Every row comes from one small tree of marks. The marks that hang from a mark follow it in brackets, in the order of their numbers. Every link used is in the known rows. Which tree was each row made from?
Known rows
J462(J78(J517 J615(J911) J850)): -14.1  41.2  19.1 -35.9  -0.4  -2.3  27.1  24.2 -45.5   0.9 -18.1  39.0  12.0  16.5  22.1   9.2 -18.6  34.1 -19.8 -23.7  19.2 -33.4 -10.4
J850(J344):  -6.2  28.8   5.5  14.8   6.9  -1.7   7.2 -17.6  -2.5  19.6 -22.4   6.2  17.0   7.8  20.3   7.9  -4.4   6.8  -3.0  -1.0  -4.4  17.3   3.3
J615(J78(J517(J443) J850) J911): -54.1  11.5  -6.6 -21.9  -8.1  45.2  18.2  40.5 -27.6  59.5  23.4 -11.0   5.9   0.5 -11.2  12.9 -32.6  20.6  29.3  -1.0  23.1 -42.6 -30.1
J78(J517 J850(J344(J463))): -26.7  70.8  19.9 -19.3  20.5  -0.4  13.2   8.9 -33.6  -4.5 -23.5  32.0  15.1   4.5  11.5   7.0 -17.3   5.9 -22.3 -19.6  -6.6 -19.8  -7.6
J78(J517 J615 J850(J344)):   6.4  86.8  38.1 -25.9   4.0  -4.0  15.0  16.3 -43.2   3.2 -41.3  47.2   0.4  16.7  22.7  41.4  -1.0  19.9 -29.2  -8.2  -2.6 -16.5   0.4
J911(J615): -25.5  17.0  32.8   1.7   3.6   7.9  -7.6   7.9  -4.3  -1.6  -9.1  -6.4  -5.7   6.6   6.7  14.6 -13.5   9.7  30.8  14.8  -7.9  -7.2 -10.0
J911(J615(J78(J517(J443) J850))): -57.9  23.0  35.5  -7.0  -7.9  28.6   2.6  25.0 -19.3  25.1 -14.1   0.4 -10.9  10.5  -6.8  12.0 -23.8  17.3  33.3  18.7  -4.9 -39.2 -30.8
J344(J850): -20.5   4.3  25.5 -19.5  -1.7  19.2   8.0  14.5  -7.1  13.1  17.8   9.0  17.2  -3.9  -6.6 -12.0   8.5  -4.6   3.5   4.8  16.5   1.2 -30.0
J850(J78(J517) J344): -15.0  51.3  18.3  23.8  29.8 -29.7   1.9 -13.0 -11.9  32.3  -7.4  -4.1   2.4  18.1  38.8  22.8 -27.4  16.4 -19.1   4.4 -17.4  21.6  17.1
J850(J78(J517) J344(J463(J675))): -31.7  38.1  16.3  24.7  40.9 -40.2  19.9  -3.3 -25.7  14.7  -7.5   7.1   9.6   0.9  52.8   2.8 -33.5  25.5 -30.9   4.0 -25.3   4.4  13.9
J462(J78(J517)): -22.7   3.4   3.2   0.5   6.2 -26.5  12.9  -6.7 -20.1  -9.7 -29.1  18.8   3.5   8.9  13.1 -25.5 -18.1   6.1 -24.6 -19.1 -10.0 -14.7   6.0
J615(J78 J911): -38.5 -10.5 -13.6 -18.4  -3.9  38.7  27.3  33.4 -13.5  49.6  28.5 -26.5   6.5   7.8  10.2  -3.7 -19.7  28.8  46.5   0.9  35.5 -14.4 -10.9
J517(J78(J615 J850(J344)) J443):   9.0  15.1 -20.5  24.4 -36.6  36.9  -1.1 -25.6  -6.8  51.5   4.7  35.0  22.3 -10.1  -6.3  42.0   6.7  50.8  -8.3  23.0  -2.1 -27.5 -30.5
J63(J78): -16.4  -9.7  -9.5   1.6 -23.4 -14.9 -10.7   6.2  13.0   7.1  20.8  -4.3  16.8  -7.6 -10.0 -15.7  10.5  19.8 -12.2  16.9  -3.1   1.4 -11.6
J344(J463 J850(J78(J517 J615))): -42.6  35.0  24.4 -36.5  33.9  -0.8  14.1  41.8 -35.5  -7.4  12.5  25.9  16.2   1.2  39.0   9.1 -22.6  46.2 -22.6  15.0   9.7 -23.2 -13.9
J462(J78(J517 J615 J850(J344))):  -8.7  57.1  30.1 -19.6  -0.7 -16.5  28.7  -0.6 -41.1  -3.2 -52.1  55.7  15.2  23.3  30.2   4.9  -8.5  30.5 -38.5 -20.6   5.4 -22.2  -5.5
J462(J78): -13.3 -12.8  -1.6   1.3  -3.8 -14.2  16.7 -14.6  -7.1  -5.3 -20.4  18.0  15.1  10.8  12.3 -28.2  -8.9  15.1 -13.4 -14.0   7.5  -7.9  -5.8
J911(J615(J78)): -47.0   5.6  32.5  -4.4  -3.1  22.7  10.9  19.5  -6.8  15.8 -10.1 -12.7  -9.6  16.1   8.8  -1.5 -14.5  24.0  47.5  20.1   6.3 -17.8 -14.4
J615(J78(J850)): -22.1   7.3  13.9 -24.8 -16.7  31.3  28.3  20.7 -11.7  24.1   5.7   7.9   0.1  14.9  -9.5 -15.9   5.1  13.0  19.6  -3.2  30.9 -22.7 -25.5
J675(J463): -19.6  -1.9 -25.0  -0.6  19.9  15.7  17.8 -13.2  -9.5   4.8  -2.0  20.6  13.8   1.7  22.9   4.2 -26.1 -11.1 -11.8  11.2  -1.0 -20.9 -10.1
J517(J78(J850) J443):   0.1 -17.9 -28.4  27.3 -38.3  38.8 -11.3 -26.0   5.6  44.6  35.2  11.6  16.5 -20.4 -37.1  15.0   4.9  22.9   2.2  14.1  -3.4 -29.3 -39.1
J615(J78(J517)): -33.4   1.0  -0.6  -7.9   2.2   4.1  19.0  21.2 -17.8  17.9 -12.1  -7.1 -15.9   9.4   4.4 -15.4  -9.5   7.6  12.1   1.2  -0.7 -20.0   6.8
J462(J78(J850)): -11.4   8.4  15.7 -16.3 -11.4  -0.4  23.0  -7.6 -13.7  -2.7 -11.7  33.0  19.3  14.1  -2.6 -25.8  -2.3  11.4 -16.1 -22.8  21.5 -17.2 -25.3
J850(J78 J344):  -7.9  35.9  12.6  24.9  20.8 -16.7   5.1 -18.8   1.1  37.2   1.0  -5.3  13.3  18.9  39.2  19.7 -18.3  25.9  -8.9   9.0   0.5  29.1   4.6
J63(J78(J850)): -14.5  10.6   7.5 -15.4 -31.6  -2.2  -4.9  12.7   6.0   9.3  27.8  11.9  22.1  -3.5 -23.6 -14.5  17.8  15.9 -15.2   7.6   9.4  -8.3 -33.1

Which tree is each row?
  5.2  50.3  19.8  12.5  16.1 -17.6  10.3  -6.6 -10.7  30.2 -13.8  13.1   9.2  25.4  57.4  42.4 -14.1  47.8 -17.6  17.5   4.7  20.1  11.6 : J850(J78(J615) J344)
-11.0  37.4  21.1  13.0  28.0 -27.8  28.9   2.5 -25.4  11.4 -12.5  25.4  15.3   8.0  67.9  22.7 -20.9  57.7 -29.8  17.2  -4.0   2.1  10.3 : J850(J78(J615) J344(J463(J675)))
  6.1  -0.8 -29.9   7.7 -37.8  51.8  -2.8  -1.2 -12.1  56.0  38.2  18.1  18.9 -17.4 -14.5  47.2  -2.8  53.6   9.2  20.2  10.9 -38.3 -35.6 : J517(J78(J615(J911) J850) J443)
-44.7   6.4  -9.3 -18.4   5.9  24.3  23.7  41.7 -26.9  45.2  17.2 -25.5  -4.5   6.2  10.4  -0.6 -28.9  20.4  36.6  -5.0  17.4 -20.8   1.1 : J615(J78(J517) J911)
-12.9  45.0  10.8 -25.8 -27.7   8.9   9.4  25.0 -13.7  31.5  17.7  20.4  35.6   4.2  11.9  22.7   8.2  51.1 -10.1  11.9  22.2  -7.3 -26.9 : J63(J78(J615(J911) J850(J344)))
-21.0  21.5  -4.8 -17.4 -12.4 -17.9  -6.4  37.5 -19.5  12.1  14.9   1.3   9.6  -6.1  13.1  19.0  -4.4  41.3 -14.0  16.3  -6.8 -14.4   2.4 : J63(J78(J517 J615(J911)))
  1.8  66.1  25.5 -47.5   3.4  15.0  13.9  47.5 -48.3   9.1   0.7  27.1  -3.4   6.2  12.5  46.9 -12.3  22.4  -6.9 -12.9  13.4 -31.8  -5.9 : J78(J517 J615(J911) J850)
-25.8  21.9  28.5  -9.7   9.6   2.8  -2.3  22.7 -19.4  28.7  16.1  14.8   6.0   0.6  16.6  25.2 -12.8  26.2 -19.3  25.5   1.6 -11.4 -23.0 : J344(J850(J78(J517(J443) J615)))
-23.6  58.5  31.4 -10.4  17.0 -11.5  24.5   9.4 -39.1  -2.2 -20.2  33.9  11.7  -4.2  10.2  -2.3 -12.4  -1.3 -27.8 -19.9 -14.0 -20.4  -9.7 : J78(J517 J850(J344(J463(J675))))
-61.5   7.5  20.6   7.5  -1.4  17.8  -2.5  19.4 -13.5  23.3 -19.6 -11.4 -14.4   6.0   3.0   9.8 -28.8  18.9  36.0  26.5 -15.8 -32.5 -13.2 : J911(J615(J78(J517(J443))))
 18.7   0.9 -24.5   2.3 -18.7  27.2   9.1   2.1 -13.6  33.5  32.3   2.7   6.3  -6.4  13.1  29.1   6.2  50.9  19.7   8.2  11.3 -10.4   2.1 : J517(J78(J615(J911)))
-17.6  24.6  19.9 -17.0  -0.5 -14.6  19.4  -0.4 -27.2  -7.9 -24.0  33.2   9.7  12.6  -0.8 -22.7 -11.1   3.0 -27.5 -28.7   5.0 -23.4 -14.0 : J462(J78(J517 J850))
-28.0  21.9  36.3 -11.0  17.2  -3.1   3.9  19.8 -15.1  23.6  29.1  -0.1   6.4   4.8   8.5  -0.5  -8.7   4.8  -9.4   8.3   4.5   5.5 -19.4 : J344(J850(J78(J517)))
-38.8  46.1   6.1 -14.0  -7.7 -16.4  -0.9  14.2 -14.6   3.8   1.6  20.9  29.7  -4.8  -0.9 -10.1  -2.3  24.0 -29.8   2.0 -10.4 -14.1 -19.0 : J63(J78(J517 J850(J344(J463))))
-23.3   6.1 -14.5   2.7 -24.2 -21.7 -21.3  19.3  -7.9   7.8  -6.0  15.2   6.1 -13.3   0.8  19.7  -2.5  38.0 -33.8  33.4 -26.1 -26.0  -3.9 : J63(J78(J517(J443) J615))
-42.6  -6.9  32.6 -11.2  21.9  -5.9  30.0  24.2 -21.8   4.7  39.4  13.5  22.4 -16.1  23.4 -28.1 -10.5  23.7 -15.9  11.8  10.1 -11.9 -31.4 : J344(J463(J675) J850(J78))
 -8.0  69.7  20.2  -7.7  -5.5   6.3   0.7   7.8 -35.9  19.6 -42.4  47.7   6.7   4.3  13.4  54.8 -13.2  24.8 -33.9   8.1 -14.0 -33.3 -13.3 : J78(J517(J443) J615 J850(J344))
-35.3  53.1   4.5  12.0  46.6 -27.1   6.0  -1.1 -20.5  12.4 -10.9   4.6  13.9  11.6  53.1  15.4 -41.2  36.1 -23.8   3.8 -16.6   4.7  16.5 : J850(J78(J517) J344(J463))
-43.4  22.4  45.1 -17.8 -10.5  32.9  15.4  24.0 -13.6  18.4  -6.3  -0.8  -5.9  18.3  -2.5   1.1  -7.5  22.0  44.4  12.5  17.2 -24.8 -30.4 : J911(J615(J78(J850)))
-12.4  47.7   6.6 -28.9  -5.8  23.4  -1.3  39.1 -41.8  25.1   0.2  27.4   2.7  -4.7   1.3  59.5 -24.3  28.8 -12.3   4.5   2.6 -46.9 -19.4 : J78(J517(J443) J615(J911) J850)
-11.2  20.8  35.8 -21.8   6.2   7.4   9.5  23.9 -13.5  21.5  24.9  14.0  10.9  10.5  21.7  14.8   1.9  29.1  -7.6  19.1  21.6   3.6 -23.8 : J344(J850(J78(J615)))
  2.3  56.6  32.3 -25.3  -0.9   4.7  35.3  15.5 -37.0  -5.8 -26.6  56.1  19.7   4.6  30.8  21.7   4.6  38.6 -27.3  -1.8  12.2 -23.7 -14.8 : J78(J615 J850(J344(J463(J675))))
-25.2  15.1   4.9  16.0  16.2 -12.0  26.9 -10.0 -16.9   2.0 -21.6  17.7  23.1 -10.2  32.3 -11.6 -11.7  16.0 -15.5  -0.6 -12.4  -1.8   1.5 : J850(J344(J463(J675)))
 -5.7  38.4  25.2 -29.3  -4.2 -14.8  24.0  12.6 -39.9 -15.8 -37.9  52.0   5.0  18.6  18.3   0.0  -7.0  26.7 -35.0 -20.0   7.8 -32.5  -7.4 : J462(J78(J517 J615 J850))
 -6.3  22.7   2.6  10.3  13.8 -20.8 -12.8  13.1 -16.2  17.4  -2.1   7.5 -14.1   5.7  28.9  48.1 -26.5  38.1 -28.8  27.0 -18.5 -15.5   8.8 : J850(J78(J517(J443) J615))
-16.3  25.2  10.2 -13.9 -11.0  -8.0  12.8   5.4 -33.6  -3.3 -39.6  52.0   9.4   9.1   9.9   9.9 -15.0  30.1 -40.4  -5.8  -0.7 -44.8 -17.9 : J462(J78(J517(J443) J615 J850))
-41.6  53.1   1.3  -2.5  10.2   9.9  -2.0   0.6 -27.6  11.4 -24.1  32.1  21.1  -7.4   1.9  20.3 -29.5  11.1 -27.7  -2.7 -17.4 -34.2 -21.5 : J78(J517(J443) J850(J344(J463)))
-18.9  27.1   7.9  -3.8  -5.8   9.2 -11.8   8.7 -17.6  11.9  -5.1  20.3  -0.7  -9.0 -25.6  20.1 -14.5  -9.3 -21.8  -1.7 -16.2 -35.0 -23.8 : J78(J517(J443) J850)
 -8.3  39.4  17.1 -28.2 -24.9 -16.5  -3.3  31.3 -20.3  -3.1   4.0  29.6   6.5  -0.3  -4.7  11.0  14.4  31.1 -33.9  10.8  -4.8 -23.7 -15.6 : J63(J78(J517 J615 J850))
  1.8 -21.6 -47.6  26.0 -30.4  38.1  -9.0  -8.0  -5.3  53.4  30.6   3.0  13.3 -21.3  -0.9  44.3  -9.3  57.8  13.4  29.6  -3.1 -29.4 -15.7 : J517(J78(J615(J911)) J443)
-19.6   4.2  -6.1   3.1  -4.3 -20.3   5.6  -1.0 -27.1  -4.8 -46.3  37.1   4.2   5.3  22.3   7.9 -21.5  32.8 -35.9   3.5 -14.5 -35.4   2.3 : J462(J78(J517(J443) J615))
-12.8  58.6  20.2 -19.6 -20.9 -18.9   1.8  20.0 -21.7   9.6 -11.9  33.6  17.1   5.3   8.9  16.9  10.9  35.8 -36.3  10.0  -5.6 -12.0 -12.3 : J63(J78(J517 J615 J850(J344)))
-33.8  28.1   8.3   7.4  -4.4  -8.5  12.0 -18.9 -22.8  17.9 -37.4  37.9  25.6   9.1   4.1  -6.9 -23.2  10.3 -32.8 -15.7  -7.1 -25.9 -22.9 : J462(J78(J517(J443) J850(J344)))
-34.5  41.9  22.1 -15.5  -2.9  15.5  28.0  15.5 -26.3  31.3 -19.6  13.0   0.0  18.2   4.2  -7.7  -6.5   9.3   5.9  -9.3  11.3 -18.7 -12.5 : J615(J78(J517 J850(J344)))
-25.8  45.4  15.5  -6.3 -16.9 -18.1  -3.1   7.5  -8.4  17.3   3.8  15.7  22.0  -1.2  -9.3  -5.4   6.7  13.0 -26.9   1.1  -9.8  -3.8 -18.2 : J63(J78(J517 J850(J344)))
